Known rows, with every step that occurs
gevir/sazag: [  8,  -2,   2, -18, -29,  12, -26, -17, -14,   5,  -3, -37,  -8, -23,   5,
 -16,   2,   9,   7,  12,  -2, -11,  -5,   4,  21,  -7,  -9,  14,  24,  -8,
   2,  31,  20,  -1,   4,  12, -18, -13,  -3, -26,  22,  17,   9,  23, -19,
  10, -17, -22,  -6,  -8,   9,  13,  18]
sazag/gevir/ruzur: [ 13,  11, -13, -27, -25, -12, -27,  -6, -21,   4,   1, -33,  23,  -4,  -7,
   7,  30,  -8,  -3,  36,  -1, -16,  12,  -3,  14, -16,  -7,   7,  13,  -9,
   9,   0,  19,  11,  -2,   6, -17, -14,  -7,   1,  28,   2,  18,  28, -11,
   5,  15, -25,  32,  18,  12,  18,   8]
sazag/vupa/feki: [  3, -14,   0,  -7, -12,  15, -20,  20, -12, -12,  -6, -55,  -1,  -9, -16,
   5,   1,  24,   8,   6,  14, -23, -20,   4,  37,   7,   0,  17,  40, -10,
   8,  18, -17,  -5,   0,  43,  -9, -23,  11, -37,  16, -10,  -7,   9, -16,
   4, -19,  -5, -13,  25,  -6,  22,  14]
feki/vupa: [ 15,   1,   6, -15, -18,  -2, -12,  -9, -11, -14,  -2, -31,   9, -18,  -9,
   1,   8,  16,  17,  11,  -6, -32,  -8,  15,  27,  17,   5,  16,  33,  -7,
  13,  19,  -1,  -1,  -4,  43,   6, -21,   5, -29,  33,  -7,   4,  43, -22,
  -8, -24, -14,  -9,   1,  -5,  17,   8]
gevir/ruzur/vupa/sazag/nido: [ -8, -23, -14, -11, -18,  -7,   3,  10, -32,  30,   3,  -2,   1, -10,  12,
   2,   9,  16,   1,  19,  13, -40,  -3,  20,  25, -11,   0,  21,  50, -17,
   8,  37,   9,  -3, -11,  -8,  -4, -11,   3,  -5,  23, -14,  25,  25,  -5,
  -3, -11, -15,  -9,  17,  10, -18,  29]
vupa/sazag/nido/ruzur/gevir: [ -2, -16, -20,  -1,  -8,   7,   6,   1, -14,  14,   6,  -3, -22, -12,  16,
 -26,   6,  -9,   6,  16, -13, -46, -11,  19,  14, -25,   5,  19,  42, -49,
  10,  20,  -2,   1,   5,  11,  -6,  -4,  10, -14,   1, -14, -10,  27, -25,
   5,  32,  -5,   2, -16,  30,  -3,  41]
nido/ruzur/gevir/sazag/vupa: [  6, -10, -13, -21,  -2,  15, -28, -13,  16,   0,   5, -33,  -6, -19,   3,
 -39,  -2,   7,  -1,  16,   5, -26, -12, -11,  31, -25,  -9,   8,  25, -30,
   6,  31,  -6,   3,   7,   4, -38,  -7,  -5, -25,  13,  24,  -8,  -2,  -7,
   3,  27,  -7,   9,   6,  14,  14,  27]
feki/vupa/sazag/gevir: [  8,   9,  11, -29, -19, -19, -13, -12, -16,   6, -14, -15,   6, -19,  -7,
  -1,  15,  -4,   9,   3, -16, -27,  -4,  11,   8,  -3,   1,  13,  28,  -9,
 -13,  10,   6,  -2,  -5,  20,  15, -11,  -2, -23,  38, -14,   9,  52, -18,
 -10, -16, -17,  15,  -1,  19,  14,  11]
sazag/gevir/ruzur/vupa: [ 10,   3, -21, -25, -20,  -5, -22, -13, -27,  13,   0, -27,  19, -13,  -3,
   0,  28,   5,  -4,  26,  16, -28,   2,  -2,  26, -10,  -2,   6,  21,  -1,
  -1,  16,   9,  -4,  -2,  -8, -13,  -5, -17,   0,  41,  -6,  25,  15,  -4,
  -5,  -5, -19,  20,  26,  -1,  15,   3]
gevir/sazag/nido/ruzur/vupa: [ 19, -18, -15, -10, -26,  21,  -6, -13, -25,  15,   8, -14, -12, -36,  15,
 -26,  -6,  24,  -3,  -2,   7, -31, -14,  19,  42, -11,   1,  10,  45, -13,
   5,  37,  -2, -13,   7,  10, -14,   3, -11, -26,   5,  10,  10,   5, -13,
   3, -26,  -7, -15,  -9,   6,  -4,  20]
ruzur/gevir/sazag: [  3,   2,  -8, -14, -28,  17, -34, -29,   5,   0,   0, -30,  -1, -22,   7,
 -28,   7,   0,  13,  27, -11, -21,  -3,  -5,   8,  -7, -12,  20,  25, -14,
   7,  27,  40,   4,   7,  -3, -21, -12,   7, -12,  20,  20,   1,  18, -26,
   6,  10, -11,  -2, -13,  12,  15,  27]
sazag/vupa: [ -3, -17,   1, -18,  -3,  12, -17,  22, -11,  -1,   6, -37,   4, -13,   0,
  -4,   2,  24,  11,   7,  21, -30, -16,   3,  40,  -8,  -5,  17,  36, -23,
  10,  30, -17,  -9,   0,  32, -20, -11,  -2, -25,  18,  -4,   8,  11,  -3,
   6,  -9,   1,  -7,  24,   0,  13,  14]
vupa/sazag: [ -8,  -9,   6, -11, -13,  -5,  -8,   7, -25,   9,  -2, -20, -18, -13,   4,
  -7,  12,   0,   9,   5,  -5, -31, -10,  16,  15, -17,   5,  21,  30, -33,
  -5,  25,   6, -11, -10,  17,   7, -12,   4, -28,  25, -17,  14,  39, -19,
   3,   4, -16,  -9,  -1,  18,   5,  28]
vupa/ruzur/gevir: [  5,  14, -15, -29,  -3,  26, -35,  -7,  -8,  -6,   9, -20,  17, -10,  -7,
 -24,   9,  -4,  21,  24,  -7, -33,  -8, -11,  22, -12, -14,  29,  22, -29,
   3,  12,   2, -12,   8,  17, -28,   0,  16,   2,   9,   7,   6,  10, -16,
   0,  23,  -7,  12,   5,  14,  22,  18]
ruzur/gevir/sazag/vupa: [ -5, -12,  -5, -28,  -9,  19, -33, -12,  15,   4,   0, -31,   1, -22,   3,
 -26,  -2,  15,   9,  22,   5, -22,  -8, -12,  23, -12, -25,  20,  34, -14,
   6,  36,  14,   0,   7,   1, -32, -11,   4, -18,  18,  21,   3,  -1,  -5,
  10,   5,  -7,   5,   7,   9,  11,  27]
sazag/vupa/ruzur/gevir: [ -5,   0,  -7, -37,  12,  24, -31,  15,   0,  -1,   6, -24,  19,  -9,  -4,
 -20,   2,  11,  18,  20,   5, -37, -16, -16,  32, -15, -23,  27,  30, -33,
   2,  24, -22, -18,   8,  13, -37,   2,  10,  -4,   8,  13,   6,  -4,   2,
   1,  17,   2,  15,  28,   8,  20,  19]
feki/nido: [ 10,   0,  -5, -12, -22,  18, -13,   3, -32,  -9,  -6, -28,  -1, -19,  -7,
 -11,   9,  11,  10,  17,   8, -27,  -4,  29,  14,  -4,   6,  17,  36, -33,
  21,  28, -11, -17,  11,  31, -10, -24,  -4, -37,  30, -15,   1,  44, -14,
   8,  -2,  -4, -11,  -5,  -1,  39,  15]
ruzur/vupa/feki: [  9,  -3,  -7,   3, -22,  17, -22,  -7, -30,  -9,  -4, -45,  -4, -19, -10,
  -4,   9,  20,  11,   1,  12, -26, -17,  12,  37,  15,  17,  19,  42,  -6,
  -4,  28,   1, -18,  -4,  28,   5, -14,   3, -35,  31, -22,   3,  14, -28,
  -4, -31,  -8, -24,  17,  -8,  20,   9]

Rows
[ 23,  -3, -13,  12, -13,  20, -12, -10, -29, -15,   0, -42, -14, -18, -11,
 -18,  10,  13,   1,  -2,  12, -33, -20,  11,  44,   1,  35,   4,  29, -18,
   0,  19, -15, -13,  -2,  36,   2, -13,  -4, -39,  22, -16,  -5,  12, -27,
  -9,  -1,  -9, -22,  16,  -6,  26,  10]	nido/ruzur/vupa/feki
[ 14, -19, -19,   1, -11,  20,   3,   5, -33,   7,  16, -13,  -8, -21,  12,
 -20,   2,  20,   1,   1,  13, -49, -22,  25,  48,  -5,  13,  12,  43, -21,
   5,  32, -25, -13,   9,  25,  -9,   2,  -6, -26,   5, -12,   3,   9, -11,
  -5, -14,  -5, -22,   1,   0,   6,  14]	sazag/nido/ruzur/vupa
[  9,  -6,  13, -44,  -9,  21, -30,   9,  -6,  11,  -1, -32,  16, -22,  -5,
 -19, -10,  29,  11,   4,   6, -11, -18, -10,  36, -17, -29,  17,  26, -24,
  -4,  30, -10, -20,   8,  13, -39,   3,   3, -21,   5,  30,  16,  -2,   4,
  16, -13,  -9,  12,  17,  11,  14,  19]	gevir/sazag/vupa/ruzur
[ 18,  11,  -6, -35, -18,  19, -28, -26,  14,   1,   1,  -6,  20, -28,   3,
 -23,  -9,  11,  23,  24, -22, -26,  -3,   0,  19,  13, -31,  26,  38,  -7,
  11,  20,  17,   3,  13,  14, -23,  -1,  23,   6,   0,  26,   2,  15, -20,
  -3, -33, -14,  12, -16,  10,   6,  24]	feki/vupa/ruzur/gevir/sazag/nido
[  0, -15,   9, -12, -18, -11,   5,   5, -16,  13,  -5,  -3,  -4, -19,   5,
   0,   1,  16,  16,   2,  -9, -40, -10,  30,  18,   7,  -1,  21,  50, -13,
  12,  22,   4,  -2,  -4,  34,  18, -16,  15, -22,  15, -20,   8,  51, -19,
  -5, -28, -12, -13, -11,   9,  -6,  24]	feki/vupa/sazag/nido
[ 13,  -1, -10, -17, -11,  -4,  -8,  -5, -37,  17,   0, -15, -14, -22,   3,
 -24,  21,  -1, -10,  -7,   3, -39, -13,  17,  29, -34,  16,   4,  24, -31,
 -23,  22, -20, -23,  -7,  -2,   7,  13, -26, -32,  30, -18,  11,  30,  -9,
 -10,   5, -17,  17,  10,  22,  12,  13]	nido/ruzur/vupa/sazag/gevir
[ 16,   0, -16, -11, -18,  19, -27, -31,   5,  -4,   2, -31, -13, -19,   5,
 -40,   7,  -7,   5,  23, -14, -28,  -5,  -5,  16, -22,   2,   8,  13, -27,
   4,  22,  14,   7,   7,   3, -23, -10,  -3, -17,  13,  20,  -9,   5, -27,
   2,  28, -17,   6, -18,  16,  21,  29]	nido/ruzur/gevir/sazag
[ 10, -10, -11,  -6,  -6,  -1,  11,  -6,   0,   5,   1,   5, -12, -17,   9,
 -17,   3,  -2,  10,  14, -19, -54, -11,  21,  14,  -8,   7,  20,  39, -36,
   8,  17,  -9,  10,   0,  24,   5, -12,  12, -14,   8, -14,  -9,  32, -30,
 -13,  15,  -4,   2, -19,  21,   0,  31]	feki/vupa/sazag/nido/ruzur/gevir
[ 19,  10,  11, -36,  -6,  11, -20,  -6, -13,  -9,  -5, -19,  25, -14, -14,
  -6,   8,  14,  23,  10,  -9, -29, -11,   4,  36,  12,  -2,  21,  23, -14,
   3,  11, -15, -12,  -2,  44,  -8,  -8,  13, -16,  19,   8,  11,  29, -18,
 -12, -20, -14,   2,   9,   6,  27,   8]	feki/vupa/ruzur
[ -5, -10, -11, -13, -15, -13,  -6,  -1, -27,  23,  -6, -13,  -2,  -9,   3,
  -6,  15,  10,   0,  19,  15, -38,  -7,   9,  25, -14,   7,  13,  32, -18,
   1,  31,  11, -11, -19, -17,  -4, -17,  -3, -12,  39, -12,  31,  23,  -7,
  -5,  10, -20,  -7,  23,   7,  -2,  22]	gevir/ruzur/vupa/sazag
[ -7, -11,   2, -13,  -9,   5,  -7,  -1, -34,  17,  -3, -18, -16, -21,   7,
 -16,   9,  15,   8,  -3,   8, -39, -17,  17,  33, -12,   8,  22,  38, -24,
 -16,  39,   2, -28, -13,   2,   8,  -3,  -6, -30,  37, -21,  23,  26, -11,
  -6, -12,  -9, -22,   8,   7,  -4,  23]	ruzur/vupa/sazag
[  0,   2,  -7, -23, -25, -25, -17,  -3, -25,  19,  -7, -20,   7,  -1,  -4,
   5,  31, -14,  -6,  26,  -1, -21,  13,   3,  -2, -26,  -2,  11,  20, -23,
  -5,   5,  19,   8,  -9,  -8,  -7, -13,  -4,  -5,  35,  -8,  20,  36, -13,
   4,  27, -27,  30,  15,  26,   8,  21]	vupa/sazag/gevir/ruzur
[ 11,  14,  -8, -34, -16,  29, -41, -23,   3,   2,  -1, -21,   9, -19,  -2,
 -31,   3,  -7,  16,  27, -11, -18,  -4, -15,  16, -14, -23,  26,  17, -26,
  -4,  21,  24, -12,  15,   0, -35,  -2,  13,  -5,   7,  33,   8,   5, -15,
   6,  13, -17,  16, -10,  21,  18,  26]	vupa/ruzur/gevir/sazag
[  7, -10, -16, -10, -14,   4, -16,  -6, -22,   8,   4, -28,  11,  -9,  -3,
  -7,  15,  18,   6,  25,  19, -34,   0,   4,  36,   0,   6,  11,  33,  -9,
  11,  30,   7,  -3,  -9,  -2, -15, -14,  -5,  -6,  36,  -6,  25,  16,  -8,
  -8,  -3, -16,  -6,  22,  -4,  11,  11]	gevir/ruzur/vupa
[ 12,   9,   6, -34, -22, -37, -14, -16, -13,  12, -15, -16,  21, -11,  -6,
   9,  26,  -6,   2,  26,  -8, -26,  10,   3,   3,  -8,   0,   7,  21,  -8,
  -2,   3,  17,  18, -19,   9,   4, -20,   2,  -2,  43,  -7,  18,  45, -18,
 -11,   3, -32,  32,  12,  20,   9,  13]	feki/vupa/sazag/gevir/ruzur
[  5,   0, -10,  -9, -20,  30, -32, -15,   8, -15, -20, -39,  -1, -27, -10,
 -22,  -7,  19,   6,  23,  14, -13,  -8,   6,   9,   1, -12,  17,  40, -15,
  15,  33,  14,  -4,  11,  11, -27, -30,   6, -37,  27,   6, -17,  16, -16,
  13, -10,   4,  -1,   7,   3,  39,  28]	ruzur/gevir/sazag/vupa/feki/nido
[ 13, -10, -27,  -1, -11,  22,  -7,   0, -10,  -4,  16, -12,  -5, -14,  11,
 -20,  10,  -3,   6,  24,  -9, -46, -10,  11,  27, -12,   5,  20,  34, -30,
  25,  18,  -9,   7,  17,  22, -17,  -4,   6, -10,  -8,  -4,  -9,  13, -23,
   3,  28,  -2,  -3, -12,   9,  10,  27]	sazag/nido/ruzur/gevir
[ 10,  -4,  -9,  -5,  -3,  13,   9,   3, -43,   8,  -9,  -7, -25, -27,   0,
 -34,   8,   5,  -1,  -4,  21, -43, -16,  37,  29, -26,  27,   6,  33, -50,
   2,  43, -32, -35,  -3,   4,   1, -10, -24, -51,  34, -26,   9,  38,  -9,
  -2,   6,   2, -16,   1,  18,  28,  19]	feki/nido/ruzur/vupa/sazag
[  2,  -8,  -5, -10, -17,  23, -36, -13,  12, -10, -12, -48,  -3, -22,  -9,
 -17,  -3,  18,   9,  20,   6, -13, -15, -10,  23,  -1, -17,  19,  36,  -3,
   4,  25,  21,   7,   5,  16, -25, -19,  17, -24,  17,  13,  -8,  -1, -19,
  11,  -4,  -5,   2,  17,   5,  18,  27]	ruzur/gevir/sazag/vupa/feki
[ -6, -23,   1,  -7, -23,   0,   3,  18, -31,  18,   2,  -9, -13, -17,  12,
   0,   2,   8,  11,   7,  -3, -30, -10,  30,  15, -12,  -4,  27,  48, -23,
  11,  26,   7,  -8,   2,  20,   2, -11,  10, -20,   4, -18,  11,  36, -21,
   7, -15, -11, -15, -10,  17, -11,  32]	vupa/sazag/nido
[ 15,  -6, -14, -17,  -6,  26, -16, -13,   4,  -3,  -7, -23,  -8, -29,  -1,
 -43,  -4,  12,  -2,  25,  14, -25,  -7,   8,  23, -26,  -4,   7,  28, -41,
  18,  38, -17, -11,  17,   0, -39, -16, -13, -41,  22,  15, -10,  13,  -6,
  12,  25,   6,   6,   0,  15,  37,  26]	feki/nido/ruzur/gevir/sazag/vupa
[ 18,  15, -24,  -8, -33,   9, -24, -20, -37,  -4, -17, -28,  19, -19, -20,
   1,  23,   7,  -7,  31,  25, -13,   7,  16,  15,   1,  13,   8,  31,  -6,
   5,  14,   6,  -8,   0,   7, -13, -24, -12, -21,  50, -17,   3,  36, -12,
   1, -20, -16,  13,  27,   0,  43,   5]	sazag/gevir/ruzur/vupa/feki/nido
[ 20,  16,   5, -36, -13,  15, -37, -32,  15,  -7,  -8, -14,  20, -26,  -5,
 -29,  -2,   2,  21,  23, -20, -23,  -6,  -9,  16,   6, -22,  24,  20, -10,
   0,  16,  18,   0,   4,   9, -21,  -7,  18,  -4,  20,  32,   4,  16, -23,
  -7, -10, -15,  21, -10,  13,  19,  17]	feki/vupa/ruzur/gevir/sazag
[ 13,   1, -13,   4, -24,  28, -12,  -6, -39, -15, -13, -35,  -1, -26, -11,
 -13,   6,  22,   8,   9,  24, -25, -14,  31,  28,  15,  19,  16,  46, -17,
   8,  32,  -9, -27,   4,  26,   4, -28,  -6, -47,  44, -28,  -6,  34, -24,
   1, -31,   1, -27,   9, -11,  42,  11]	ruzur/vupa/feki/nido
[ 25,  13, -25,   4, -28,  35, -22, -32,  -4, -21, -17, -36, -19, -29, -12,
 -39,   3,  -5,  -1,  30,  -1, -15,  -1,  12,   4, -10,  18,   8,  21, -31,
  18,  19,   9,   1,  14,  18, -20, -30,   2, -43,  22,   4, -23,  25, -36,
   8,  26, -12,   2, -15,  16,  48,  25]	vupa/feki/nido/ruzur/gevir/sazag
[ 16,   5, -21,   1, -29,  14, -12, -15, -32,  -6, -16, -30,   7, -17, -16,
  -4,  13,  19,   2,  31,  29, -22,  -1,  25,  23,   8,  21,   9,  44, -13,
  21,  25,   2, -13,  -4,  11, -11, -35,  -2, -28,  46, -19,   6,  31, -17,
  -1,  -7, -10, -15,  22,  -9,  35,  11]	gevir/ruzur/vupa/feki/nido
[ 15,  -5, -15,  -4,  -6,  16, -10,  -6, -29,  -1,   8, -28, -13, -20,   2,
 -23,  10,  16,  -1,   2,  13, -42, -21,  12,  50, -12,  21,   4,  26, -22,
   0,  27, -25, -22,   0,  16, -11,  -1, -14, -34,  24,  -9,   6,   8, -13,
  -8,  -1,  -8, -13,  11,  -2,  18,   9]	nido/ruzur/vupa
[ -1, -18,  10, -25, -19,  12, -22,  -2,  -3,   6,   0, -42,   0, -21,   3,
 -16,  -7,  26,   8,   4,  11, -11, -13,   1,  32, -11, -17,  11,  32, -10,
   7,  38,   3,  -5,   5,  14, -23, -14,  -5, -27,  19,  19,  11,   8,  -3,
  12, -19, -10,  -3,  12,   3,   6,  21]	gevir/sazag/vupa
